Each row was made from one small tree. The marks that hang from a mark follow it in brackets, in alphabetical order. Every link used is in the known rows. Write each row's tree.
Known rows
narid{gakas{fova fozip rapa} gapeve{bibe luris}}: [  1 -10  12  11  37 -38  23  10  36 -27 -15   8 -26 -14  -1  -9  20  -9
  43  10]
fozip{gakas{fova narid{gapeve{bibe luris}} rapa}}: [ -8  -5  13   9  23 -44   4   2  26 -35 -26  14 -20 -17 -10  12  17  -8
  28   1]
rasin{gotov}: [ 1  1 -5 -3  2  1  2  3  8 -5  9  3 -6 -7  6  3 10 -4  4 -5]
luris{gapeve}: [ 6 11 -2  9  1 -9  7  7  7 -3 -5  4  0  3  5 -2  2  6  4 -7]
kofaded{fozip{gakas}}: [  6   5  13   4   4 -17  -8   7  -1   4  16  10  -1 -14  -1   0   6  -1
   4  -9]
kofaded{fozip}: [  6   4   8   7   8 -16  -3   7  -3  -3  15   0   4  -2  -3  -6  -1   3
   6   0]
narid{gapeve{bibe luris}}: [  6  12   0 -11  30 -31  11   4  21 -25 -10   9 -26  -5   8  -3   3   2
  27 -12]
fova{gakas{fozip narid{gapeve} rapa}}: [  6 -16   5  30  12 -25  10   0  17   1  -2  22  -9 -12 -11  -9 -15 -13
  40  16]
luris{gapeve{bibe narid{gakas{fova fozip rapa}}}}: [  1 -10  11  18  14 -34  24   8  34 -15 -21   5  -3  -4  -4  -3  15  -2
  25  10]
gakas{fova fozip narid{gapeve} rapa}: [ -3 -23   8  38  16 -33  16  -6  13 -21  -2   0  -4  -4 -17  -7   6  -9
  34  29]
gakas{fova narid rapa}: [-16 -18   9  23   5 -19   0  -2   9 -26 -22  -6   7   0 -21   8   6  -4
  11  24]
gotov{rapa rasin}: [  8  11  -5   2  -3 -17   9 -10   4  -7  -7  -6   6 -12 -14  -3  18 -14
 -15  -5]
gapeve{bibe luris narid{gakas{rapa}}}: [  2  -8   8 -16  17 -25  10   4  44 -20 -35   7  -8  -7  -9  13  15  -5
  22   0]
narid{gakas{fova fozip rapa} gapeve{luris}}: [  4 -15  10  11  27 -24  22   1  29 -17  -9  10 -13 -13  -7  -7  22 -13
  41  18]
kofaded{fozip{gakas{fova narid{gapeve{bibe}} rapa}}}: [ -2  -7  19  29  27 -49   0  10  14 -30  -3   9 -11 -20 -13   0   7  -4
  28   5]
narid{gakas{rapa} gapeve{luris}}: [ 11  -9   2   4  25  -9  12   4  31 -18 -19  12 -12 -16  -7  -1  11 -11
  32   3]
gapeve{bibe luris narid{gakas{fova fozip rapa}}}: [ -3 -14  16 -10  19 -37  18   2  41 -20 -27   6 -10  -5  -9   7  24  -7
  31  14]
gotov{rapa}: [  9   1  -8   4  -1  -9   4  -7  -6  -2  -7   0   4  -5 -11   3  12  -9
 -12  -8]
luris{gapeve{bibe narid}}: [  7   8   1   2   8 -27  14   3  21 -13 -17   6  -3   4   3   3   1   8
  11  -8]
fova{gakas{narid}}: [ -5  -8  12   2   3  -9  -3  -3   4   6 -14  20   0  -5  -3   7 -17  -5
  20  14]
kofaded{fozip{gakas{narid{gapeve{bibe}} rapa}}}: [  7  -4  12  28  23 -42  -2  12  16 -22   1  11 -14 -22 -11  -2   1  -4
  26  -6]

Write each row's tree
[ -8  -9  18  11  20 -34   4  -5   7 -21 -13  16 -14 -17   1   8   8  -3
  23   6]
fozip{gakas{fova narid{gapeve{bibe}}}}
[  1 -16  12  -9  11 -12  10  -1  22  -5 -20   7   0  -8   0   7   4  -2
  14   5]
gapeve{bibe narid{gakas}}
[  4 -24   9  29  23 -14  22   1  17 -10  -1   6  -7 -15  -8 -17  13 -14
  34  23]
narid{gakas{fova fozip rapa} gapeve}
[ -5  -5  26  11   8 -29  -7   0  -4  -8   5  10   5 -11  -7   9   9   0
  15  11]
kofaded{fozip{gakas{fova narid}}}
[  3  -3  -1  13  27 -38   7   5  32 -37 -26   5 -20  -7 -12   4   0  -2
  33   1]
gakas{narid{gapeve{bibe luris}} rapa}
[  2 -18   1  30  -3 -17   5   1  14  -1  -1  -2   0  -1 -17  -2   2  -6
  16  14]
gakas{fozip narid rapa}
[ -6 -11   6  15   2 -12  -3   4  15  -4 -21  16  -1  -9 -14   4 -15 -10
  19  12]
fova{gakas{narid rapa}}
[ -8 -11   4  23   2 -18  10   4  10  -9   3  -8  -2   0 -13 -10  14  -8
  10  16]
gakas{fova fozip rapa}
[ -1 -15   8  22  -1 -18   3   3  16   9  -6  16  -4  -6 -13  -4 -11 -11
  25  15]
fova{gakas{fozip narid rapa}}
[ -2 -15   9  23  20 -40  16  -6  23 -26  -9   5  -9  -1 -15  -1  13  -7
  41  25]
gakas{fova fozip narid{gapeve{luris}} rapa}
[  4  -5   7  15  24 -43  12   7  33 -12 -14  24 -25 -11  -7  -5 -10  -9
  46   6]
fova{gakas{fozip narid{gapeve{bibe luris}} rapa}}
[  7  -9   6  14  16 -33  10   0  27  -4  -8  25 -15  -9 -10  -4  -8 -12
  45  13]
fova{gakas{fozip narid{gapeve{luris}} rapa}}
[  1  -8   4  14  23 -27   7  -1  10 -20 -11   7 -13  -6   0   1 -10   2
  26   6]
gakas{narid{gapeve{bibe}}}
[ -5 -24  15  10  14 -26  18   1  30 -12 -18   1  -3  -8 -11  -2  15  -8
  22  18]
gapeve{bibe narid{gakas{fova fozip rapa}}}
[ -4 -18  18   7   7  -5  13  -2   5   7   2   4   1  -5   2  -4  15  -6
  17  22]
narid{gakas{fova fozip}}
[ -4  -4  19  -3  16 -30   3 -11   9 -18 -14  20  -8 -12  -3  16  15  -5
  27   8]
fozip{gakas{fova narid{gapeve{luris}}}}
[  2   6   5 -28  13 -31   7  -3  28 -17 -21   7  -9   4   0  14   9   3
  16  -6]
gapeve{bibe luris narid}
[  3  -4  13 -28  17 -23  10  -2  34 -13 -28  13  -8  -4   1  15  12  -1
  23   1]
gapeve{bibe luris narid{gakas}}
[  2  -7  15   7  14 -32  25   3  25  -7 -15   9  -3  -1   5  -1  13   2
  24  10]
luris{gapeve{bibe narid{gakas{fova fozip}}}}
[ -5 -22  12  20   7  -6  13   5  16  -2  -5  -1   0  -9  -9  -7  18 -12
  17  21]
narid{gakas{fova fozip rapa}}
[ -6  -9  21  23   8 -32  -8   5   6 -16  -2   5   5 -14 -18   6  11  -5
  13   9]
kofaded{fozip{gakas{fova narid rapa}}}
[ -3   3  21   4   8 -23  -6   5  -4  -5  12   8   1 -12  -3   1  13  -1
   7   2]
kofaded{fozip{gakas{fova}}}
